What can hang from each mark
j_75: j_277 j_735
j_319: j_735
j_643: j_251 j_735
j_735: j_75
j_105: j_860
j_799: j_319 j_860
j_32: j_431 j_735
j_277: j_43 j_860
j_251: j_643
j_860: j_105 j_799
j_693: j_735

Every row comes from one small tree of marks. Brackets hold a mark, then the marks that hang from it, in the order of their numbers. Every link used is in the known rows. Which tree was each row made from?
Known rows
{j_693 {j_735 {j_75 j_277}}}: [-11  -6  -3  -1  -6 -28  -2  32  30   0 -12  -8  -9  19  14  -3 -14 -13
  37   1  27 -16 -13  28 -12   0  35  20  21  29 -38 -18   6  17  -2  36
 -36  24  47  35  32  14  16 -11]
{j_32 j_431 {j_735 {j_75 j_277}}}: [-16   2  12  -6  27 -40  21   8  34   6  -8 -21  -5  15  18  29  -4 -11
  28 -22  -7 -29   3  16 -20  14  52  21   2  31 -37  -9   9  41  14  27
 -37 -11  15  18  28  21  23 -15]
{j_75 j_735}: [ -5  -9 -11   0  -7  -2  12   0   8  -5  13  -3   6   1 -29  12  -5   9
  14  -2 -16   6  -8  -9   8   1  -7   0 -12   9  -6  -2  13  -4  10  -2
   1   8 -11  -5   5   9   9   6]
{j_277 j_43 {j_860 {j_799 j_319}}}: [-14  16  11   9 -15   8   0  25 -37  -4 -35   4 -40  -4  29  -7  -1  10
  23  42 -18  11   4   2  13  -6  29  16 -10  -1  15  28 -35  34 -27 -19
  16 -24  18   2  23  22 -18 -51]
{j_251 j_643}: [  0   0   3  -5   7   4  -1  27 -18  -1  10  -3  10  -4 -29 -10  11  -6
 -11 -15 -11  -2 -15   7  12  -2  -3  -4  16  11  11 -16  -7  -5 -10   4
   1  12  -6   7 -13 -15   9  -3]
{j_643 j_251 {j_735 {j_75 {j_277 j_43 j_860}}}}: [-13   0   4 -14  11   3   9  78 -14   4 -24 -31 -13  19 -27  10  -1  -3
   4   5  28  -2   0  30  36 -12  51  24  22  35 -35 -40 -16  11 -32  40
  16  12  31  50  39  12   0 -12]
{j_693 {j_735 {j_75 {j_277 j_43 j_860}}}}: [-22   0  17  -7  -8 -27  -7  55  -1   7 -30 -27 -24  29  16  -4  -9  -2
  53  15  36 -12  -3  41  15   5  55  29  29  28 -50 -20 -21  27 -21  27
 -28 -14  67  53  62  10   2 -37]
{j_319 {j_735 {j_75 {j_277 {j_860 j_799}}}}}: [  7   7  -8   0 -20  -1 -14  60   7  -2 -29  20 -46  -3   4   5 -19   3
  22  22  20  -7  11   6  -5   0  46  35   2  19 -47  15  -6  39 -16  18
 -27  13  51  12  51  22   9 -24]
{j_32 {j_735 j_75}}: [ -7  -8   3   1  15 -22  19   6  27  -1   1  -4   3   9  -5  24  -2 -12
  15 -22  -8 -18  -8  16 -14  10  27   5   2  14 -19 -15 -10  31  26  12
 -20  -1  12  11   4  14   8   0]
{j_799 j_319 {j_860 j_105}}: [ -8 -21   3  35 -32  15   3  10  -8   3 -18  42 -45 -15  58   2   7   3
  22  21 -30   9 -11   5  -9   0  -5  13 -16   3  25  21 -17  17  10  -5
   3 -23   9 -18  -2  21 -20 -53]
{j_799 {j_860 j_105}}: [ -6 -28  10  22 -16  15  -3  12 -16   9  -2  33 -46 -16  38   4  11  10
  19  15 -11   2  -6  14  -6   2  -6  10  -9   6  15   3 -17  16  12  -6
   3 -36  15 -12   7   7 -20 -35]
{j_251 {j_643 j_735}}: [ 11 -15 -12  -5  12  16  14  48  -6  -2  15  -4  11 -14 -41   5  14 -11
 -20 -10 -30   1 -22  10  17  -2  -1   9  11  20  16 -25   6 -11 -12  13
  10  16  -9  23  -9  -3   1   9]
{j_105 {j_860 j_799}}: [ -1   5  -8  17   1  -2  -9  13 -20  -8  -5  22 -37 -18  27 -13   0  13
  13  43 -14   3  -6   1 -24  -7   3  15 -12  12  22  20  -3  42  -7 -15
   0   9  -8 -17  12  35 -23 -19]
{j_860 j_105 {j_799 {j_319 j_735}}}: [  6  16 -20  33 -33  26  -3  27   3 -10 -32  55 -52 -23  37  -3  -7   9
  21  27 -26  15 -10 -13 -21   3  -2  43 -16  -1  10  34 -21  31   5  -1
  -5   1   0 -16   8  36 -20 -33]
{j_75 {j_277 j_860}}: [  0  -4  15 -11  -6   0 -12  26 -21  11 -14 -12 -16  11   4   1 -12   6
   1  18  29  -5  18  12  14   1  25  13   0   8 -29   6   4   5 -26  11
  -6  -9  32  16  38   5   4 -22]
{j_32 j_431 {j_735 j_75}}: [-20   0   4   0  33 -42  30   0  39   0  -4  -6   3   5  13  32   5 -15
  29 -28 -26 -26   2   9 -27  20  37   6   3  26 -20 -15  -3  43  39  10
 -27 -19   5   8  11  21  14  -8]
{j_32 j_431 j_735}: [-11  -1   8  -2  36 -30  29 -12  16   5  -2 -12   6   3   6  29  12  -8
  17 -17 -29 -17   7   4 -14  23  23  11   0  11  -6  -3   3  27  28  -3
 -14 -36 -15   4   7  14   8  -8]
{j_860 j_799}: [  2   4  -3   3   4   5  -2   4 -11  -5   1  14 -24 -16   8  -6  -1   6
   5  19  -8   2  -3  -2 -10  -5   5   9  -7   7  17  14  -3  22  -4  -8
   5   3   3  -9   1  11  -8  -9]
{j_693 {j_735 {j_75 {j_277 j_860}}}}: [-16 -12   2  -6  -9 -31  -4  50  15   5 -20  -6 -20  24  16  -1 -15  -8
  47  12  34 -18   1  33  -4   7  46  18  22  32 -49 -15  -3  24  -6  30
 -32   7  68  38  53  17  10 -27]
{j_735 {j_75 j_277}}: [ -3   5   2  -4  -7 -11  -6  20  22   0  -8  -9 -11  12  13  -1 -15  -4
  11  -3  26 -12  -2  12  -4 -11  29  10   5  20 -33  -3   5  15 -17  27
 -24  22  28  13  19   6  17  -6]
{j_693 {j_735 {j_75 {j_277 j_43 {j_860 j_105}}}}}: [-27  -2  20   2 -15 -20 -12  58  -7  11 -34 -11 -51  25  41  -7 -11  10
  65  23  38 -13  -9  50   5   9  47  40  22  34 -51 -19 -38  37 -14  24
 -29 -29  69  53  70  21 -14 -52]
{j_799 {j_319 {j_735 {j_75 j_277}}} {j_860 j_105}}: [ -1 -10  -8  35 -56  14  -7  48  26   1 -39  49 -56  -5  55   9  -8  -4
  35  12  -5   2 -12   7  -9   0  26  43  -6  13 -24  20 -13  28  -1  31
 -31   0  36  -2  29  29   1 -52]
{j_735 {j_75 {j_277 j_43 {j_860 j_105 j_799}}}}: [-17  12  22   3 -13   3 -19  51 -27   9 -27  -1 -79   1  45 -12 -14  24
  39  39  25  -8  -2  31  -1  -7  47  36  -2  28 -30   8 -41  55 -32   7
 -11 -24  54  23  60  26 -20 -56]
{j_277 j_43 j_860}: [-13   6  20  -4  -4   1  -5  21 -31   6 -19 -19 -15   9   3  -1   4  12
  16  15  10   2  10  13  25   4  22   9   6  -1 -13  -2 -28  10 -18 -10
   9 -37  17  22  30  -4 -12 -25]
{j_643 j_251 j_735}: [  4  -9 -20  -4  21  14  19  36  -2  -4   2  -3  12  -6 -42  10  11 -10
 -19  -7  -6   9  -8   3  17  -8  -1   7  12  18  10 -35   6 -12   0  22
  31  23 -17  18 -13   8  -2  20]
{j_277 j_43}: [ -9  12  15  -3  -1   3  -2   4 -15   2 -10 -20  -4   6   3  -5   5   5
   7   4   6   5  -4   8  16  -3  11   9   7  -3  -2  -4 -19   3 -18  -4
   6 -21  -2  13  10  -7  -7  -8]

Write each row's tree
[  8  19 -26  37 -28   9  -6  27  -1 -20 -34  49 -36 -21  36  -4  -4   5
  17  44 -32  16  -8 -18 -22   1   5  40 -15   0  16  39  -6  41  -4  -5
 -10  22 -15 -18  11  52 -18 -26] : {j_105 {j_860 {j_799 {j_319 j_735}}}}
[ -8  -7  11 -15   0   5   1  89 -19   7 -11 -33 -13  10 -26   2   2  -3
   2   1   6  -8 -14  35  38  -9  51  29  22  37 -29 -32 -16  12 -47  31
  -5   5  39  55  41  -1   4 -22] : {j_251 {j_643 {j_735 {j_75 {j_277 j_43 j_860}}}}}
[ -8  -3  -4  16 -32  11   0  31 -21   1 -19  22 -65  -9  28   2 -23  26
  38  49 -14  11  -3   0  -4  -3  17  35 -31  24  -7  35  -4  35 -17  -1
  -3   1  23  -7  45  52  -9 -59] : {j_75 {j_277 {j_860 j_105 {j_799 j_319}}} j_735}
[ -5 -13 -16  42 -49  13   1  41  28  -5 -34  64 -49 -14  53  11   2  -5
  36   5 -29   5 -13  -1 -16   4  10  29  -9   9  -9  14 -24  31  25  15
 -21  -9  24 -11  10  28  -7 -46] : {j_799 {j_319 {j_735 j_75}} {j_860 j_105}}
[-19   7  11  -5  -8 -24  -5  37  17   2 -23 -27 -13  26  16  -8  -9  -8
  45   3  34 -10 -17  35   9  -2  47  32  28  25 -37 -22 -14  24 -19  31
 -32   2  44  46  41   9   8 -20] : {j_693 {j_735 {j_75 {j_277 j_43}}}}
[-12   6   3  17 -29   1 -11  44  -6   1 -32  28 -75  -4  63  -6 -23  10
  40  42   3  -5   1  17 -20  -6  39  30 -15  30 -17  28 -24  56 -17   9
 -15   5  51   1  43  47 -14 -65] : {j_735 {j_75 {j_277 {j_860 j_105 {j_799 j_319}}}}}
[ -1   1   4 -11  -1   6   4  72  -2   2  -3 -34  -2   7 -28  -2   1 -10
  -4 -11   3  -5 -27  31  29 -17  40  30  23  35 -17 -34 -12   7 -44  36
  -7  22  17  49  18  -4   8  -6] : {j_251 {j_643 {j_735 {j_75 {j_277 j_43}}}}}
[  0  -5 -16  -7  13   3  13  58  18  -2  -7 -13   1   8 -28  10  -4 -15
  -9 -12  20  -3 -11  16  11 -15  31  17  17  37 -24 -39  11   1 -14  49
   7  48  10  26   6  15  12  15] : {j_643 j_251 {j_735 {j_75 j_277}}}
[  0 -10 -25  -1  18   2  21  48  21  -7  -1   1   9  -2 -31  16   6 -15
  -8 -18  -5  -1 -13   8   3 -11  15   1  17  31  -5 -43   0   3  11  35
  18  40   0  22 -10  14   3  19] : {j_643 j_251 {j_735 j_75}}
[  4 -19  -4 -12   2   3   4  84  -2   5  -2 -13  -9   4 -29   8  -3  -8
  -1  -2   0 -13 -11  28  19  -5  39  17  16  39 -29 -27   3   8 -29  36
  -9  24  40  39  29   5  10 -16] : {j_251 {j_643 {j_735 {j_75 {j_277 j_860}}}}}
[  6 -10 -11  30 -41  15   7  25  11  -7 -30  46 -20 -11  24  15   9 -11
  11   8 -32  15  -3 -15   5   2   6  22  -6 -11   9  22  -1   5   6   4
  -6 -12   2 -12   3  11   1 -29] : {j_799 {j_319 j_735} j_860}
[-16   0  17  -1 -21   8  -7  35 -31  12 -13 -21 -45  13   2   3 -15  34
  38  26  18   6   1  20  28   1  21  32 -10  18 -36   0 -16  13 -25  -1
  -3 -32  23  25  62  19 -10 -42] : {j_75 {j_277 j_43 {j_860 j_105}} j_735}
[  2 -18  -7  -9  -4  -2   3  56  13   6 -13 -10 -21   7  -1  19 -14  -3
   8  10  10 -10   7  22   7  -2  41  20   1  30 -40 -11   8  16 -22  32
 -11  16  46  31  43  22   1 -12] : {j_643 {j_735 {j_75 {j_277 j_860}}}}
[ -1  16 -24  34 -36  14  -2  40  26 -14 -33  59 -56 -20  47  -1 -13   2
  32  17 -25   5 -15  -8 -31   1  11  38 -11  13  -7  26 -28  48  13   8
 -20  20  18  -9  11  45 -12 -34] : {j_860 j_105 {j_799 {j_319 {j_735 j_75}}}}
[ -4   9  -4  21 -46   6 -11  59  19   2 -46  34 -48   8  44   6 -24   4
  38  17  12   0   5   7  -8   9  33  43  -3  15 -52  17 -21  29  -8  30
 -31   4  44  14  50  36  -1 -45] : {j_799 {j_319 {j_735 {j_75 {j_277 {j_860 j_105}}}}}}
[ -8   7  -3  -9   9   7  11  62   2   0 -14 -32  -3  14 -27   6  -1  -9
  -1  -7  25   1 -16  24  29 -17  41  27  24  33 -22 -43  -9   5 -31  45
  11  31  10  43  17   9   4   4] : {j_643 j_251 {j_735 {j_75 {j_277 j_43}}}}
[  2   5  -6  12 -25   7 -19  65   1   4 -31  36 -74  -9  28   0 -22  17
  33  30  21  -7   6  14 -16   5  36  47  -5  23 -47  15 -24  48  -9  18
 -26   1  55  11  58  30  -6 -39] : {j_319 {j_735 {j_75 {j_277 {j_860 j_105 j_799}}}}}
[  5 -10  -9 -10   3   6   7  67  14   1   4 -15   0   1 -31   1  -1 -14
 -10 -14  -3 -11 -24  24  11 -12  28  20  16  38 -17 -28   9   2 -29  41
 -13  39  20  35   9   3  15   2] : {j_251 {j_643 {j_735 {j_75 j_277}}}}
[ -3 -12   2 -12 -14  -5   1  23 -11   5  -1 -16 -14  12 -25  11 -16  16
  20  16  11   1  11   3  22   0  21  13 -11  18 -36   3  20   1 -16   8
  -8  -1  19  11  46  16  14 -18] : {j_75 {j_277 j_860} j_735}
[ -5  12 -13  29 -14  -1  -3   9 -14 -14 -21  33 -38 -17  49 -12  -3   6
  17  50 -29  12 -11  -8 -27  -7   5  19 -18  11  33  35  -5  42  -9 -13
   2  21 -12 -26   3  50 -23 -36] : {j_105 {j_860 {j_799 j_319}}}
[-12   5  11 -10 -11   3  -4  33 -38   2 -11 -22 -40   2 -14  -1 -12  27
  27  39   7   9   3  11  29  -9  35  29 -13  19 -19  15  -5  26 -39  -7
   3 -19  22  15  55  19   0 -34] : {j_75 {j_277 j_43 {j_860 j_799}} j_735}
[-16   5  23   5  -9   8 -11  27 -38  11 -19  -5 -43   4  25  -3   3  23
  25  25  11   1   5  22  15   7  11  18   1   4 -13  -1 -43  18 -11 -12
   7 -51  24  21  39   9 -28 -38] : {j_277 j_43 {j_860 j_105}}
[  3  22 -23  30 -36  -2 -13  48  20 -19 -43  39 -48  -7  47  -6 -21  -1
  29  40  -5   4 -10  -6 -28 -10  33  49  -9  19 -16  36  -1  54 -21  23
 -34  47  12  -7  33  57  -2 -34] : {j_105 {j_860 {j_799 {j_319 {j_735 {j_75 j_277}}}}}}
[-24  15  26  -8  27 -36  18  15  21   7 -19 -41  -7  22  21  24  -3  -5
  31 -17   0 -26   0  23   0  10  64  30  11  27 -37 -11 -10  45  -3  22
 -32 -34  13  30  38  16  16 -23] : {j_32 j_431 {j_735 {j_75 {j_277 j_43}}}}
[  5 -15 -18  -4   8   6  14  59  16  -5  12  -1   9  -8 -31   6  10 -16
  -8 -21 -26  -8 -28  15   7  -6  14   5  15  31   1 -33  -1   4  -4  25
  -3  34   7  26 -11   2   6   9] : {j_251 {j_643 {j_735 j_75}}}
[  1 -14 -10  41 -47  25   2  29   3  -1 -31  59 -45 -18  47   9   7  -1
  25  15 -29  15  -8  -5  -4   8  -4  34 -10  -6   8  23 -17  12  15   2
  -8 -24   6 -13   8  22 -15 -45] : {j_799 {j_319 j_735} {j_860 j_105}}
[-12   1  14 -13 -15  -2  -1  30 -27   7 -11 -36 -16  18 -22   8 -12  22
  24  19  16   6   5  12  41  -5  31  22  -4  13 -36   0   0   5 -32   5
  -2 -23  19  25  55   9   6 -27] : {j_75 {j_277 j_43 j_860} j_735}
[-15  14  19  -7  -6  -7 -14  45 -22   4 -26 -15 -51   8  23  -9 -12  13
  28  32  25  -8   5  25  11 -12  56  26   3  23 -31   8 -27  48 -40   9
 -10  -9  52  23  51  14  -3 -42] : {j_735 {j_75 {j_277 j_43 {j_860 j_799}}}}
[-12  18  16  -8  -9  -9 -10  25   4   3 -18 -28 -14  21  12  -6 -10   0
  16  -1  29  -7  -7  22  14 -13  40  20  10  15 -33  -7 -14  18 -34  23
 -19   3  29  28  32   0   7 -15] : {j_735 {j_75 {j_277 j_43}}}
[ -9  23   5   7 -42   1 -10  60   9  -5 -55  -2 -24  20  18   5 -17  -3
  28  11  17   3   6   8  23   0  51  42   8   5 -52  13 -24  22 -32  28
 -25   0  40  29  50  19   8 -40] : {j_799 {j_319 {j_735 {j_75 {j_277 j_43 j_860}}}}}
[-15   4  14   1 -16  11  -8  38 -43   9 -13  -8 -69  -4   8  -4 -15  38
  43  47   9   9  -3  19  18  -5  26  41 -17  23 -21  15 -21  36 -28  -9
   2 -31  25  15  63  33 -16 -50] : {j_75 {j_277 j_43 {j_860 j_105 j_799}} j_735}
